What can hang from each mark
Y: Q X
Q: V W Y
W: M V X
M: W Y
V: Q X Y
X: V Y

Each row was made from one small tree. The marks that hang from a mark follow it in brackets, in alphabetical order. Every link used is in the known rows. Write each row's tree.
(in the rows, 128 means zero)
Known rows
M[W[X[Y[Q]]]]: [89 182 108 109 144 121 133 138 134 124 141 189 115 160 119 112 183 109 95 100 175 146 139 148 177 155 109 114 169 89 140 132 122 141 67 151 122 159 72 146 120 115 134 124 182 133 121 153 137 110 114 156 156 98 158 162 100 140 116 84 109 155]
Y[Q[W[V]]]: [102 150 114 124 142 110 118 161 117 123 152 146 120 164 131 111 134 104 65 127 116 164 139 120 168 152 128 119 173 116 108 125 153 131 66 148 149 156 87 125 108 99 118 106 174 147 153 124 108 129 115 158 132 110 157 157 119 127 145 104 114 171]
Q[V W[M] Y[X]]: [86 165 96 134 169 122 133 180 117 133 141 131 140 139 123 80 149 113 101 108 145 138 115 87 131 143 188 118 150 132 119 148 158 165 78 148 103 136 126 111 85 102 113 103 159 167 145 149 110 98 110 160 139 125 174 174 118 121 145 130 120 135]
W[M X[V Y[Q]]]: [88 167 125 112 170 113 124 148 139 118 124 217 128 141 125 109 150 109 46 106 158 140 145 133 185 131 108 111 152 101 128 171 132 194 75 189 113 162 89 147 110 117 149 130 194 113 122 163 134 95 121 146 142 135 112 174 110 135 120 110 110 159]
V[X[Y]]: [85 146 91 122 117 136 127 127 187 102 127 162 94 146 128 100 155 132 98 131 183 141 144 107 163 140 124 117 167 124 117 156 156 156 106 217 114 142 86 131 108 107 130 139 199 159 144 147 148 120 116 135 142 131 179 151 98 131 114 116 105 155]
X[V]: [89 153 101 124 121 110 117 144 157 129 137 162 105 119 117 115 120 134 106 132 159 143 141 123 172 132 121 137 185 106 130 139 163 166 102 163 113 133 109 111 114 123 159 113 196 145 159 149 142 108 117 144 141 134 137 148 117 130 114 111 114 163]
Y[Q[W[V]] X]: [90 153 116 123 142 111 128 155 133 118 148 135 144 176 139 107 136 111 64 117 116 169 125 111 182 160 132 125 167 124 112 127 149 135 67 160 142 166 88 117 96 99 98 108 186 158 139 124 106 121 107 143 122 121 157 178 131 130 148 111 116 163]
Y[X[V[Q[W[M]]]]]: [72 143 102 157 144 131 120 157 163 129 126 151 175 146 122 100 126 136 89 108 144 158 129 93 162 125 141 129 160 140 113 164 139 175 71 152 112 162 119 115 113 88 132 119 191 159 139 149 115 91 104 137 134 154 129 163 130 137 137 134 110 156]
Y[Q X]: [85 167 104 123 124 104 137 146 162 113 136 139 143 175 128 130 128 111 75 120 138 167 127 106 184 157 128 132 166 128 145 103 135 150 89 180 131 155 102 105 114 110 128 110 181 156 131 144 109 111 109 136 126 126 144 170 115 122 126 109 128 145]
W[M V X[Y[Q]]]: [91 178 126 108 190 116 114 145 116 99 139 196 121 145 128 116 165 101 27 114 145 129 141 122 193 144 116 87 141 96 117 172 155 180 84 203 126 173 87 170 104 109 130 136 164 119 124 142 129 116 112 156 123 112 113 183 96 134 125 92 104 167]
M[W Y[Q]]: [94 174 95 119 123 107 136 159 137 142 153 179 107 158 114 132 141 120 127 105 142 160 143 145 191 156 111 129 174 101 148 123 123 135 80 98 129 156 99 115 105 117 130 89 157 169 148 138 114 102 104 163 150 96 160 144 105 127 129 110 116 143]
M[W]: [98 180 96 129 115 117 123 143 135 123 156 141 96 139 107 123 157 138 132 119 160 136 132 125 172 146 124 131 189 93 140 114 147 150 101 128 113 145 97 118 121 113 146 99 160 159 149 139 134 111 106 164 145 100 148 151 99 140 123 88 112 150]
X[V[Y[Q[W[M]]]]]: [87 145 106 141 149 126 127 174 148 133 145 193 128 156 110 101 120 100 75 114 132 158 145 113 151 127 140 114 177 125 100 144 146 174 70 135 137 154 105 115 109 112 136 112 160 122 139 158 121 108 116 154 146 129 153 164 123 140 131 132 114 152]
Y[Q[V]]: [97 166 98 118 134 106 129 159 140 125 144 133 100 151 107 110 129 101 67 124 130 167 149 127 151 153 153 122 153 119 139 120 142 143 82 163 135 130 112 112 116 124 142 98 187 151 145 147 106 114 109 166 151 113 176 154 109 107 108 113 135 146]
V[Y]: [77 157 84 127 133 129 129 146 156 117 143 158 104 136 99 114 130 108 115 138 175 136 140 90 160 139 148 111 197 120 127 122 171 150 117 161 126 145 104 121 119 122 136 124 159 141 152 149 134 128 108 156 142 114 162 142 90 141 99 113 109 153]
W[M V X]: [91 186 116 114 183 104 105 140 112 102 146 163 108 123 122 118 159 124 67 122 143 115 138 110 198 135 129 90 153 90 118 154 182 185 111 185 112 162 103 154 101 103 142 123 127 131 143 142 125 116 105 168 125 110 103 169 96 139 121 89 103 183]
M[W Y[Q[V[X]]]]: [88 162 86 110 124 119 130 159 170 133 159 174 94 168 120 105 153 117 111 97 133 168 161 163 175 155 128 118 132 119 136 153 128 116 80 126 111 146 103 110 94 123 118 92 172 192 138 139 104 102 104 162 161 102 206 139 109 113 114 124 118 142]
W[M[Y] V[Q]]: [85 157 89 139 166 121 114 146 131 112 142 189 134 123 106 130 125 134 83 129 136 132 142 111 190 129 129 103 150 118 117 186 167 164 101 141 121 163 123 146 105 97 131 122 147 167 151 128 115 100 95 156 127 118 110 138 97 127 124 124 97 167]
W[M X]: [93 186 103 122 161 102 121 138 129 114 132 154 119 112 115 114 154 127 83 116 156 125 137 101 183 140 135 102 161 96 129 133 155 190 110 183 113 161 110 137 111 107 160 119 135 128 139 156 124 112 103 158 138 112 117 160 90 143 110 95 114 171]
W[V X[Y[Q]]]: [83 165 119 100 167 116 122 136 126 106 138 192 112 148 133 109 165 98 50 119 157 139 140 135 188 151 114 96 151 97 122 155 153 144 81 204 129 163 76 155 105 111 117 145 193 124 130 138 130 123 113 152 127 111 138 167 101 131 118 92 103 178]
M[W[V] Y]: [99 165 99 122 141 115 119 151 117 128 163 179 97 127 118 132 150 140 142 118 152 131 144 142 195 142 113 110 175 90 131 161 173 137 105 105 113 159 98 135 93 116 120 96 141 177 162 124 131 106 95 165 133 97 145 145 107 131 134 103 98 161]
X[V Y]: [88 147 106 122 128 124 123 141 151 122 124 190 103 116 118 105 132 125 100 124 178 137 145 121 157 130 115 130 188 108 132 165 162 169 97 176 111 138 90 127 108 122 147 130 216 145 158 150 155 105 119 138 137 144 140 158 117 129 116 117 108 155]
W[M]: [100 182 106 137 141 110 115 149 136 112 141 140 109 120 106 129 134 131 82 132 147 134 133 93 172 134 136 114 171 110 129 123 158 192 111 169 120 147 126 127 119 108 155 105 135 139 147 144 128 108 105 157 130 115 128 160 98 133 126 108 121 149]
Q[V W[X] Y]: [84 170 84 115 174 117 135 171 104 147 131 152 112 124 121 62 165 101 111 106 165 138 137 115 126 152 176 112 153 108 131 137 153 131 74 148 107 122 107 116 91 105 133 120 183 145 163 155 116 111 115 165 159 107 190 139 102 130 116 109 116 171]
W[X[V]]: [80 164 101 113 139 106 122 138 148 125 128 175 111 119 120 106 141 127 99 117 165 135 146 133 181 134 117 122 175 96 142 134 161 162 101 173 109 143 94 116 112 118 159 122 197 137 147 164 141 110 111 141 146 136 128 146 111 140 102 101 108 180]
V[Q X]: [73 147 75 136 113 134 126 117 201 102 134 141 122 159 113 102 137 137 91 127 155 155 143 104 170 144 141 123 160 140 126 142 143 138 98 201 114 137 106 112 132 91 135 142 193 172 142 144 123 113 105 142 146 134 164 126 95 130 99 113 112 168]
V[X Y[Q[W]]]: [79 137 83 126 121 139 138 152 193 120 144 164 107 188 125 83 136 102 85 122 148 173 147 110 155 150 145 113 167 147 100 125 135 126 74 175 138 151 82 103 106 100 111 123 174 148 147 147 117 136 113 149 153 114 208 139 109 140 127 125 111 159]

Write each row's tree
[91 180 98 120 170 103 128 153 127 124 128 181 111 104 114 118 146 131 107 105 162 127 150 106 192 139 122 99 155 96 134 154 154 182 114 145 110 164 121 138 92 112 148 117 129 148 146 156 119 104 100 150 138 114 118 148 93 140 114 113 105 166] -> W[M[Y] X]
[72 163 84 124 166 138 115 126 165 97 150 178 130 160 123 99 147 128 56 132 139 122 124 111 177 135 163 102 136 136 98 165 165 163 88 220 98 131 117 131 119 83 125 144 160 160 135 134 127 98 112 155 134 123 131 137 92 124 137 113 103 169] -> W[M V[Q[Y] X]]
[90 158 106 118 139 120 130 160 139 116 136 160 98 146 110 104 139 94 64 118 154 160 148 119 141 149 145 116 154 121 134 151 143 142 75 176 126 137 102 130 111 129 128 114 211 144 136 144 122 117 119 168 145 120 190 161 109 107 105 120 124 138] -> X[Y[Q[V]]]
[59 133 73 126 138 151 117 120 200 90 148 177 116 165 112 99 133 116 80 140 164 138 151 110 176 136 157 95 152 144 99 170 176 127 107 204 118 149 97 123 123 99 117 162 175 163 147 136 126 125 99 153 142 120 167 131 94 140 99 117 90 177] -> W[V[Q X Y]]
[71 122 92 147 130 144 121 146 160 135 119 191 135 137 107 84 135 124 106 116 177 154 143 117 130 129 128 134 187 134 116 183 137 140 63 142 120 145 85 126 113 95 139 137 239 153 159 146 141 102 117 135 148 151 166 136 119 137 118 126 101 168] -> X[V[Q[W]] Y]
[72 164 98 110 147 123 129 148 156 132 150 216 115 170 110 109 153 103 108 101 168 144 144 163 184 143 117 109 167 98 131 130 136 137 79 135 116 156 82 120 124 132 141 128 173 121 127 166 132 105 112 159 163 101 154 153 112 151 104 95 103 159] -> M[W[X[V[Y[Q]]]]]
[80 170 108 106 149 114 132 140 140 117 125 184 122 151 123 109 161 99 68 113 168 147 142 125 171 153 120 110 167 103 138 138 129 148 76 192 130 157 79 144 113 117 133 136 200 127 134 153 130 120 120 145 139 113 154 159 95 136 106 96 111 163] -> W[X[Y[Q]]]
[88 151 89 116 149 135 124 147 141 116 152 158 106 152 144 75 155 123 94 134 141 131 128 119 160 147 150 118 167 126 91 144 173 132 80 186 108 129 95 114 92 87 116 125 182 165 158 128 132 120 119 151 134 116 181 138 109 133 156 112 104 175] -> Q[W[V[X]] Y]
[50 142 74 128 149 134 125 127 182 122 126 210 129 137 99 97 130 112 102 114 193 138 154 123 168 127 148 107 169 124 128 155 156 139 94 171 108 149 99 115 126 113 149 160 198 136 138 161 134 109 105 146 158 133 142 128 100 150 76 119 96 180] -> W[X[V[Q Y]]]
[71 165 86 118 164 125 115 131 130 128 149 200 124 136 114 116 167 134 129 102 164 134 150 150 200 147 110 98 158 101 135 173 151 121 88 113 110 174 90 151 106 100 119 129 159 172 146 130 117 100 91 166 148 99 139 128 96 146 107 98 85 189] -> M[W[V[Q] X] Y]
[105 180 112 128 164 106 119 165 116 130 136 155 135 152 120 101 153 106 63 104 127 158 138 111 170 150 133 111 152 105 115 119 125 172 67 154 137 166 95 131 107 98 143 107 141 122 128 149 108 110 110 160 143 110 140 159 103 145 137 102 115 168] -> Y[Q[W[M X]]]
[80 131 74 131 133 145 134 165 177 121 148 144 95 152 108 66 144 105 117 123 162 157 158 102 123 138 177 101 160 144 100 154 171 128 96 170 122 138 98 107 96 111 113 130 178 167 162 150 121 130 105 165 159 121 234 138 106 134 101 133 110 158] -> Q[V[X Y] W]
[88 158 105 116 132 143 110 122 163 97 158 178 88 156 134 106 180 139 109 123 172 125 142 142 180 141 116 102 164 106 108 177 172 143 99 187 107 156 72 148 108 105 110 128 179 165 146 129 155 120 109 150 135 108 171 161 109 134 134 89 93 160] -> M[W[V[X[Y]]]]
[100 158 115 136 160 127 119 184 115 126 135 158 116 149 107 89 151 97 60 106 137 165 148 104 123 142 153 107 146 120 116 167 135 169 60 147 134 150 106 137 98 110 121 105 179 144 141 146 110 114 116 169 143 117 188 173 111 118 130 128 121 139] -> X[Y[Q[V W[M]]]]
[88 168 103 120 146 109 134 160 126 137 134 146 128 156 124 93 152 104 79 107 140 170 140 122 167 160 125 121 165 107 131 110 126 139 66 151 143 155 82 124 108 99 136 116 181 137 143 151 104 120 113 154 148 111 167 147 106 143 129 104 119 173] -> Y[Q[W[X]]]
[87 157 92 115 122 116 128 151 177 115 149 136 98 169 127 97 141 107 63 118 129 170 154 130 161 153 149 119 136 133 124 137 137 138 86 203 124 131 105 111 110 119 129 116 197 167 137 146 108 119 111 157 154 120 194 149 110 112 108 117 129 150] -> Y[Q[V[X]]]
[82 157 101 133 162 120 128 167 137 136 132 170 153 137 135 88 136 124 101 108 148 135 108 93 156 130 149 133 168 124 113 144 154 177 76 153 101 143 124 107 89 98 130 106 179 149 144 160 131 85 115 130 131 143 140 170 131 131 159 128 111 143] -> Q[W[M] Y[X[V]]]
[68 152 74 117 145 138 120 122 175 104 146 172 125 165 132 92 145 123 82 137 149 130 129 118 172 148 157 113 143 140 108 158 168 128 91 218 103 120 103 118 119 91 118 150 192 166 143 130 131 109 111 142 137 124 157 127 94 128 130 114 102 171] -> W[V[Q[Y] X]]
[65 156 78 124 142 123 125 139 160 151 135 213 125 131 108 111 149 139 151 89 176 141 158 160 191 139 108 122 165 99 147 177 134 130 78 99 94 158 95 120 108 106 142 129 189 173 149 158 129 86 99 147 163 118 144 123 105 145 100 112 91 179] -> M[W[X[V[Q]]] Y]
[96 174 121 118 182 108 114 161 104 122 147 164 139 150 129 103 159 102 39 108 113 148 137 117 185 146 127 95 149 101 109 141 147 170 68 168 141 174 87 145 102 92 125 111 139 127 132 138 103 117 109 167 132 106 132 170 111 139 146 96 113 180] -> Y[Q[W[M V X]]]
[85 166 98 141 158 126 100 133 137 98 148 152 132 131 102 128 133 132 59 132 136 131 133 103 185 131 144 103 160 119 117 160 171 173 99 175 124 151 120 143 126 90 142 128 147 154 140 126 118 106 104 160 122 119 107 155 98 131 120 104 106 168] -> W[M V[Q]]
[65 134 88 126 135 152 114 115 186 89 133 174 117 159 123 98 152 132 71 133 165 134 146 115 172 141 132 104 150 137 106 195 165 136 95 224 111 149 81 143 117 91 114 160 209 172 140 130 142 118 107 141 133 137 158 145 101 127 113 111 92 176] -> W[V[Q X[Y]]]
[89 169 109 115 168 96 128 157 141 134 130 222 128 128 125 119 126 113 81 96 137 146 155 142 202 133 105 108 142 98 139 164 132 180 84 148 113 165 109 132 97 121 149 114 164 136 136 157 116 92 112 143 144 126 111 151 114 132 119 125 111 165] -> W[M[Y[Q]] X[V]]
[66 136 93 136 126 140 122 132 172 119 121 192 126 130 107 105 128 129 97 124 187 144 144 123 151 128 122 132 174 125 128 182 143 150 82 173 106 132 95 128 125 111 146 147 234 153 147 150 146 101 114 137 142 149 141 139 109 126 104 122 102 162] -> X[V[Q] Y]
[75 136 75 145 112 141 124 140 188 120 130 131 127 163 115 84 141 134 100 125 149 169 145 103 148 145 146 128 162 150 111 141 133 131 76 171 119 144 90 104 118 76 125 136 194 174 152 139 114 116 106 140 152 132 191 118 102 140 124 121 107 173] -> V[Q[W] X]
[52 137 83 132 151 142 128 129 172 95 142 165 145 166 114 113 125 114 90 134 170 140 133 94 179 138 153 98 164 145 115 159 176 131 109 177 118 162 104 123 115 102 101 150 176 162 128 133 121 117 93 147 128 126 147 154 106 137 105 115 94 164] -> W[V[Q Y[X]]]
[69 154 80 137 146 128 128 140 144 133 122 144 142 139 109 89 153 121 104 107 169 159 143 111 151 150 145 115 164 119 130 129 138 131 74 147 125 156 86 121 119 85 138 137 189 150 152 149 112 116 104 156 155 120 161 125 94 153 109 109 105 186] -> V[Q[W[X]]]
[54 141 69 140 155 142 131 144 156 132 127 171 140 144 101 78 147 109 113 113 185 155 152 104 143 139 162 104 175 131 117 134 150 122 83 147 127 157 87 119 121 95 129 155 176 140 147 161 115 126 102 160 157 117 180 126 86 158 91 113 96 185] -> V[Q[W[X]] Y]
[79 148 84 115 121 130 139 135 199 106 146 173 104 184 120 102 132 106 74 128 153 157 149 116 176 150 141 112 165 140 111 120 147 136 99 204 128 144 88 109 114 116 128 139 172 148 138 152 120 130 112 148 153 117 181 144 96 132 108 119 113 153] -> V[X Y[Q]]
[52 129 75 148 130 149 139 148 177 124 126 147 158 165 108 91 127 110 118 118 176 163 132 75 145 144 169 118 180 158 111 139 147 122 85 141 129 161 97 100 114 92 105 137 179 162 145 149 111 114 95 145 143 130 179 142 107 145 111 130 101 160] -> V[Q[W] Y[X]]
